Each row comes from the steps of one walk. Every step used is in the known rows, and no mark comes twice. Write the walk behind each row, first mark first.
In the rows, 128 means zero.
Known rows:
zurozi > fezod > naro: 128, 100, 131, 154, 154, 121, 88, 92, 124, 132, 133, 156, 136, 153, 120, 105, 123, 125, 164, 148, 141, 138, 134
naro > fezod: 144, 104, 137, 153, 154, 92, 122, 106, 151, 151, 124, 189, 161, 148, 116, 115, 112, 136, 115, 164, 139, 137, 103
nodab > zurozi: 142, 151, 136, 123, 158, 109, 152, 89, 114, 134, 109, 116, 163, 137, 100, 118, 128, 126, 151, 151, 137, 122, 114
zurozi > nodab > naro: 131, 150, 149, 133, 148, 135, 99, 85, 183, 124, 109, 121, 140, 136, 96, 104, 163, 118, 109, 143, 121, 105, 111
fugo > lilade > naro > fezod > zurozi: 143, 113, 164, 162, 146, 90, 125, 129, 104, 133, 136, 133, 137, 128, 168, 139, 117, 137, 131, 141, 120, 147, 148
fezod > zurozi > nodab > naro > lilade: 134, 161, 177, 118, 133, 151, 115, 110, 204, 112, 115, 82, 128, 122, 123, 129, 152, 131, 81, 125, 121, 114, 119
nodab > naro: 141, 143, 127, 128, 154, 110, 102, 77, 144, 133, 104, 118, 141, 138, 108, 102, 130, 119, 123, 154, 134, 127, 109
naro > fezod > zurozi: 154, 119, 144, 147, 133, 87, 141, 116, 148, 138, 124, 146, 155, 157, 127, 113, 106, 150, 107, 136, 123, 140, 105
fezod > zurozi > nodab > naro: 140, 165, 160, 124, 122, 128, 118, 96, 178, 107, 107, 77, 135, 144, 106, 103, 160, 129, 103, 116, 107, 105, 115
fezod > zurozi: 145, 135, 123, 132, 136, 98, 139, 95, 115, 132, 110, 114, 155, 141, 111, 111, 124, 135, 129, 140, 130, 119, 114
fugo > lilade: 138, 108, 133, 132, 166, 110, 114, 86, 103, 140, 114, 157, 145, 112, 127, 136, 133, 120, 140, 171, 145, 119, 138
nodab > zurozi > fezod > naro > lilade > fugo: 151, 126, 171, 156, 162, 133, 116, 110, 140, 129, 156, 121, 147, 137, 165, 155, 126, 122, 185, 143, 126, 152, 147
naro > lilade: 134, 120, 130, 138, 167, 125, 120, 98, 144, 149, 122, 159, 151, 109, 116, 137, 119, 126, 114, 176, 163, 125, 119
zurozi > fezod > naro > lilade > rapu: 150, 74, 139, 164, 162, 134, 84, 102, 156, 151, 164, 178, 131, 123, 117, 138, 110, 130, 140, 170, 135, 125, 123
fezod > zurozi > nodab: 138, 143, 146, 138, 127, 124, 137, 103, 154, 121, 116, 120, 155, 141, 98, 111, 153, 133, 113, 128, 119, 98, 119
nodab > zurozi > fezod > naro > lilade > rapu: 152, 104, 161, 147, 164, 137, 113, 103, 151, 141, 157, 137, 135, 126, 119, 145, 110, 133, 159, 151, 127, 129, 120
nodab > naro > lilade > rapu: 161, 117, 136, 139, 163, 121, 98, 84, 179, 152, 134, 137, 136, 105, 107, 135, 119, 127, 100, 175, 130, 115, 99
fezod > naro > lilade > rapu: 142, 90, 125, 159, 168, 121, 103, 97, 152, 157, 146, 139, 124, 119, 108, 146, 118, 124, 133, 172, 151, 107, 120
naro > lilade > fezod: 137, 104, 123, 151, 168, 141, 147, 122, 167, 154, 145, 157, 140, 125, 108, 140, 108, 129, 130, 180, 150, 115, 112
naro > fezod > zurozi > nodab: 145, 127, 166, 149, 123, 113, 137, 125, 185, 129, 127, 150, 155, 155, 115, 116, 137, 146, 96, 122, 110, 117, 109
zurozi > nodab > naro > lilade > rapu: 152, 124, 159, 144, 156, 148, 95, 95, 215, 144, 137, 142, 134, 106, 98, 138, 151, 123, 88, 162, 118, 96, 99
fugo > lilade > nodab > naro > fezod > zurozi: 171, 141, 170, 107, 134, 134, 111, 123, 128, 126, 137, 100, 113, 133, 159, 124, 117, 137, 90, 119, 90, 151, 133
zurozi > nodab: 127, 129, 137, 145, 147, 133, 120, 95, 161, 136, 118, 162, 159, 132, 90, 110, 158, 117, 120, 156, 135, 95, 119

Which walk is each row?
151, 131, 167, 110, 159, 167, 109, 109, 78, 121, 151, 113, 115, 132, 141, 128, 129, 116, 173, 129, 112, 143, 165 | fugo > lilade > nodab > zurozi > fezod > naro
133, 128, 153, 137, 155, 124, 119, 95, 120, 122, 127, 115, 138, 157, 121, 116, 123, 126, 180, 132, 131, 142, 133 | nodab > zurozi > fezod > naro
134, 119, 135, 179, 157, 90, 114, 120, 126, 150, 139, 175, 154, 139, 130, 116, 116, 129, 133, 162, 140, 147, 120 | lilade > naro > fezod
133, 122, 156, 146, 139, 158, 160, 138, 199, 132, 145, 117, 136, 131, 106, 140, 137, 135, 108, 140, 120, 95, 118 | naro > lilade > fezod > zurozi > nodab
157, 121, 132, 161, 163, 113, 120, 101, 140, 156, 142, 162, 167, 113, 145, 154, 131, 120, 140, 178, 140, 129, 128 | naro > lilade > fugo
156, 137, 158, 134, 130, 90, 118, 109, 172, 126, 115, 105, 137, 162, 135, 106, 111, 146, 97, 122, 110, 148, 100 | nodab > naro > fezod > zurozi
138, 103, 154, 170, 165, 96, 109, 119, 108, 144, 138, 177, 141, 117, 158, 141, 120, 127, 138, 166, 138, 147, 147 | fugo > lilade > naro > fezod
149, 137, 150, 130, 153, 121, 133, 92, 120, 128, 125, 154, 168, 139, 111, 109, 117, 129, 161, 146, 123, 141, 115 | nodab > zurozi > fezod
139, 90, 125, 150, 170, 124, 142, 107, 124, 151, 136, 156, 134, 126, 119, 138, 122, 122, 155, 174, 129, 107, 132 | fugo > lilade > fezod
157, 161, 178, 143, 132, 135, 115, 111, 199, 120, 136, 82, 143, 126, 152, 147, 161, 126, 106, 127, 100, 117, 127 | fezod > zurozi > nodab > naro > lilade > fugo
148, 115, 118, 151, 142, 109, 167, 115, 138, 139, 131, 112, 142, 154, 102, 113, 111, 138, 142, 143, 116, 108, 109 | lilade > fezod > zurozi
170, 154, 153, 116, 125, 127, 117, 121, 146, 129, 137, 98, 128, 156, 131, 100, 112, 138, 84, 117, 93, 148, 111 | lilade > nodab > naro > fezod > zurozi
126, 98, 148, 149, 163, 145, 86, 106, 150, 136, 144, 158, 129, 130, 134, 131, 116, 127, 144, 159, 154, 147, 139 | zurozi > fezod > naro > lilade
138, 128, 172, 132, 136, 147, 138, 119, 184, 113, 125, 77, 109, 136, 124, 127, 154, 130, 124, 121, 89, 95, 131 | fugo > lilade > fezod > zurozi > nodab > naro
134, 138, 169, 174, 125, 111, 129, 136, 158, 125, 139, 134, 149, 148, 127, 118, 142, 136, 110, 123, 111, 124, 126 | lilade > naro > fezod > zurozi > nodab
128, 150, 169, 125, 155, 158, 97, 99, 206, 126, 120, 121, 133, 115, 112, 129, 158, 120, 90, 152, 139, 112, 117 | zurozi > nodab > naro > lilade
148, 145, 147, 114, 150, 161, 115, 108, 97, 125, 149, 110, 127, 154, 116, 106, 122, 120, 165, 125, 113, 144, 144 | lilade > nodab > zurozi > fezod > naro
159, 139, 170, 135, 134, 140, 112, 105, 211, 128, 135, 97, 130, 114, 107, 137, 146, 134, 81, 135, 101, 94, 103 | fezod > zurozi > nodab > naro > lilade > rapu
155, 168, 147, 98, 159, 166, 145, 111, 116, 141, 141, 113, 145, 109, 112, 137, 119, 121, 118, 153, 137, 135, 128 | naro > lilade > nodab > zurozi
139, 122, 138, 139, 167, 145, 128, 113, 191, 144, 136, 115, 121, 127, 116, 131, 113, 127, 119, 167, 137, 125, 107 | nodab > naro > lilade > fezod
